Each row was made from one small tree. The marks that hang from a mark follow it in brackets, in alphabetical order. Every link used is in the known rows. Write each row's tree.
In the rows, zero is written as 128.
Known rows:
vuri[lutok zelog]: [123 158 134  65 119 147 116 111 109 131 120 159 128 129 129 142 121 136
 163 112 110 126 142 112 130 160]
zelog[vuri[gupa]]: [117 159 133 128 146 141 130 159 111 125 166 178 141 187 114 112 154 140
 145 142 108 163 140 159 113 113]
mevin[befaf]: [102 124 144 140 128 108 141 142 123 101 103 104 154 146 129 134 128 156
 132 138 133 152 131 121 147 118]
zelog[vuri[buzizo gupa lutok]]: [129 174 139  73 142 153 120 148  95 134 150 206 169 216 117 103 110 172
 138 129 105 180 143 138 111 144]
zelog[vuri[gupa lutok]]: [122 168 133  78 130 142 125 169 106 148 174 202 159 200 123 118 147 141
 160 135  98 166 153 157 103 123]
vuri[buzizo[mevin[lutok]] gupa zelog]: [108 193 116 110 148 183 132  88  92  77  72 203 179 123  97 122  77 143
 159 106 123 112  99  96 150 149]
buzizo[mevin[befaf[vuri] lutok zelog]]: [ 79 138 111 135 121 172 125 140 111  73 106 135 187  99 153 128 126 111
 159 130 171 133 136 104 169 110]
zelog[vuri[buzizo gupa lutok[mevin]]]: [108 188 124  63 128 159 117 163 111 112 141 207 163 203 140 105 114 184
 113 128 127 169 159 126  93 139]
gupa[vuri[buzizo lutok zelog]]: [137 172 152  57 136 156 107  83  98  76 102 178 142 148 119 135  71 133
 122 118 119 151 147 107 129 184]
vuri[gupa]: [133 153 131 127 123 135 134 137 115 125 143 165 156 153 109 128 138 122
 148 131  96 131 132 140 119 135]
befaf[mevin]: [125 128 123 123 131 123 110 145 132 117 140  94 145 133 130 137 110 124
 143 123 116 134 105 128 117 148]
vuri[gupa lutok[mevin] zelog]: [105 198 124  56 103 162 124 130 108 111 127 205 150 138 137 143 140 140
 156 114 104 119 163 111  99 164]
lutok[vuri]: [110 134 125 116  97 126 121 133 128  89 120 146 134 134 119 134  94 131
 113 132 125 151 117 125 150 130]
vuri[lutok[mevin[zelog]]]: [125 165 102  56  86 156 105 144 136 126 136 151 138 121 175 124 141 122
 114 127 140  95 178 111  98 159]
zelog[vuri[gupa lutok[mevin[befaf]]]]: [ 76 179 132  78 119 130 136 193 116 108 144 180 182 201 149 125 154 177
 137 143 123 179 168 135 104 110]
lutok[mevin[befaf gupa[vuri]]]: [101 152 141 146 132 116 128 144 125  26 125 170 154 115 155 134 122 142
  81 137 142 125 127 128 128 109]
lutok[vuri[buzizo]]: [113 139 131 112 107 135 114 113 119  70  96 146 140 146 110 123  53 163
  93 129 131 162 110 107 159 150]
gupa[vuri[buzizo]]: [144 142 145 122 147 139 116 104 117  74 109 147 142 147 118 124  76 124
  86 134 135 153 129 122 131 151]
lutok[mevin[befaf gupa] vuri[zelog]]: [ 60 175 133 127  99 129 121 131 115   4  99 179 135 100 143 141 100 190
 108 123 137 129 111 102 166 128]
vuri[buzizo gupa lutok[mevin[befaf]]]: [ 96 179 140  76 109 136 135 152 109  92  96 169 203 181 133 126 103 194
 117 128 118 160 153  97 116 153]
buzizo[vuri[gupa zelog]]: [ 89 176 128 112 129 174  96 123  92  85 161 174 122 141  89 147 114 149
 172 118 110 158 121 132 133 157]
befaf[mevin vuri]: [110 118 125 136 130 145 101 153 123 106 164 107 146 126 141 138 115 119
 159 116 134 168 120 126 124 144]
mevin[befaf lutok[vuri] zelog]: [ 84 148 128 121  93 126 128 146 122  57  87 152 181 108 138 129  96 137
 119 157 145 143 117  96 195 137]
lutok[mevin[befaf[vuri[gupa]] zelog]]: [ 76 165 127 127  96 167 124 169 113  69 141 150 175 143 161 132 161 138
 136 138 149 154 186 117 124 140]
lutok[mevin]: [108 145 112 117 115 134 126 141 142 111 121 130 124 114 151 130 135 139
 104 125 150 116 145 115 111 123]
buzizo[mevin vuri]: [ 89 135  91 113 126 169  92 132 116  95 154 119 123 137 108 143  97 127
 141 108 145 132 108 139 119 104]
buzizo[mevin]: [120 134 100 117 127 147 126 121 125 118 117 114 139 133 121 133 119 111
 133 113 133 100 121 137 116 103]
befaf[vuri]: [110 116 131 139 125 151 118 136 119 118 153 138 127 122 141 130 133 123
 147 122 147 162 143 128 138 125]
mevin[gupa]: [136 136 130 150 134 128 122 126 118 104 151 177 130 104 130 114 128 145
 124 117 118 103 102 137 134 123]

Write each row's tree:
[107 169 127  74 116 150 134 134  93  97  91 161 218 202 110 131  85 167
 153 113 103 147 131 119 121 132] : vuri[buzizo[mevin[befaf]] gupa lutok]
[126 172 123 116 131 161 116 157 110 115 170 175 139 186 127 108 162 121
 140 147 115 137 159 159 110 135] : mevin[zelog[vuri[gupa]]]
[ 92 154  79 109 123 190  88 133 116  86 145 149 143  96 125 129  99 108
 142 119 163 107 109 118 148 126] : buzizo[mevin[lutok zelog] vuri]
[121 147  99 148 144 149 128 126 117  92 123 200 161  73 131 112 111 123
 138 108 133  72  75 125 149  97] : buzizo[mevin[gupa lutok]]
[116 160  92  88  92 174  98 101 114  49  96 131 150 148 120 121  58 128
  92 119 142 109 124 115 143 150] : lutok[vuri[buzizo[mevin[zelog]]]]
[120 170 110 121 147 168 135 117 105  96  89 192 198 137 101 112  79 136
 139 117 122 116  98 109 142 130] : vuri[buzizo[mevin[lutok]] gupa]
[122 179 110  63 138 173 116 140  94 119 140 193 178 220 110 109  98 155
 144 115 112 152 139 147  99 118] : zelog[vuri[buzizo[mevin] gupa lutok]]
[123 183 140  63 114 154 122 119  96 127 133 197 156 153 113 140 133 131
 182 116  83 131 147 123 119 167] : vuri[gupa lutok zelog]
[115 161 118 130 121 175 102 163 109  95 164 176 192 107 142 122 129  94
 181 132 121 146 121 116 141 170] : befaf[mevin[lutok zelog] vuri[gupa]]
[ 90 152 157 108 123 150 115 130  86  72 143 194 158 117 147 136 129 174
 178 105 126 162 132 113 163 142] : mevin[befaf[vuri[lutok zelog]] gupa]
[125 163 108  83 149 165 105 133  99  97 150 206 151 173 134  97  89 177
 124  99 129 121 104 145 116 107] : zelog[vuri[buzizo[mevin[gupa]] lutok]]
[138 153 118 145 134 151 115 128 118  91 140 206 150  67 154 100 128 122
 128 130 136  75  98 117 159 145] : mevin[gupa lutok zelog]
[158 155 145  92 138 141 104 111 102  68 141 218 161 140 129 111  71 141
  98 117 112 130 116 129 128 159] : mevin[gupa[vuri[buzizo lutok]]]
[114 172 112 113 154 171 123 133  99  99 131 169 160 207 101 108 103 156
 130 118 126 149 123 152 108 107] : zelog[vuri[buzizo[mevin] gupa]]
[ 76 172 136  64 107 133 129 135 119  91  90 142 149 130 155 150 130 173
 142 120 137 138 160  91 129 144] : vuri[lutok[mevin[befaf]] zelog]
[145 161 124 138 143 145  93 139 119  44 156 189 173  72 148 116  97  83
 124 136 121  91  86 129 142 166] : befaf[mevin[gupa[vuri] lutok zelog]]
[133 166 147  57 129 149 113 101 107  92 122 177 134 133 129 151 108  95
 145 124 112 140 153 123 125 160] : gupa[vuri[lutok zelog]]
[ 85 152 101  65 102 156  88 160 127 113 166 155 125 128 144 140 110 158
 122 115 148 149 145 116 108 137] : buzizo[vuri[lutok[mevin]]]
[100 141  90 138 132 170  86 128 106  72 176 165 124 115 113 129  98 144
 137  94 135 105  80 149 128 101] : buzizo[mevin[gupa] vuri]
[138 171 154 128 161 156 108  75  93  28 117 201 124 114 117 122  74 144
 100 115 125 123 103 119 147 166] : mevin[gupa[vuri[buzizo zelog]]]
[ 78 202 113  55 104 182  90 141 100  91 168 204 135 142 121 150 118 159
 157 108 117 150 153 113 106 166] : buzizo[vuri[gupa lutok[mevin] zelog]]
[164 162 128  82 114 150  96 124 107  77 171 211 152 119 153 119 119  89
 116 128 107  93 145 146 117 159] : mevin[gupa[vuri[lutok]] zelog]
[ 73 148 157 167 151 148 132 125  92  52 116 206 162  64 146 127 124 167
 169 117 148 154  97  94 199 130] : mevin[befaf[vuri[zelog]] gupa lutok]
[108 129 111 124 133 180 113 109 108  90 119 132 150 141 127 124  88 139
 130 103 158 147 131 118 132 125] : befaf[vuri[buzizo[mevin]]]
[ 69 166 133 126 127 177 133 125  83  62 114 151 178 155 110 153 135 134
 196 109 124 159 142 126 141 117] : buzizo[mevin[befaf[vuri[gupa zelog]]]]
[ 89 146 133 130 147 162 107 130 111  87 130 152 153  74 139 141 104 124
 185 112 142 163  99  93 165 161] : befaf[mevin[lutok] vuri[zelog]]
[131 165 152 108 153 153 112  77 104  54  95 156 123 137 110 134  74 129
 105 123 136 150 131 110 140 172] : gupa[vuri[buzizo zelog]]
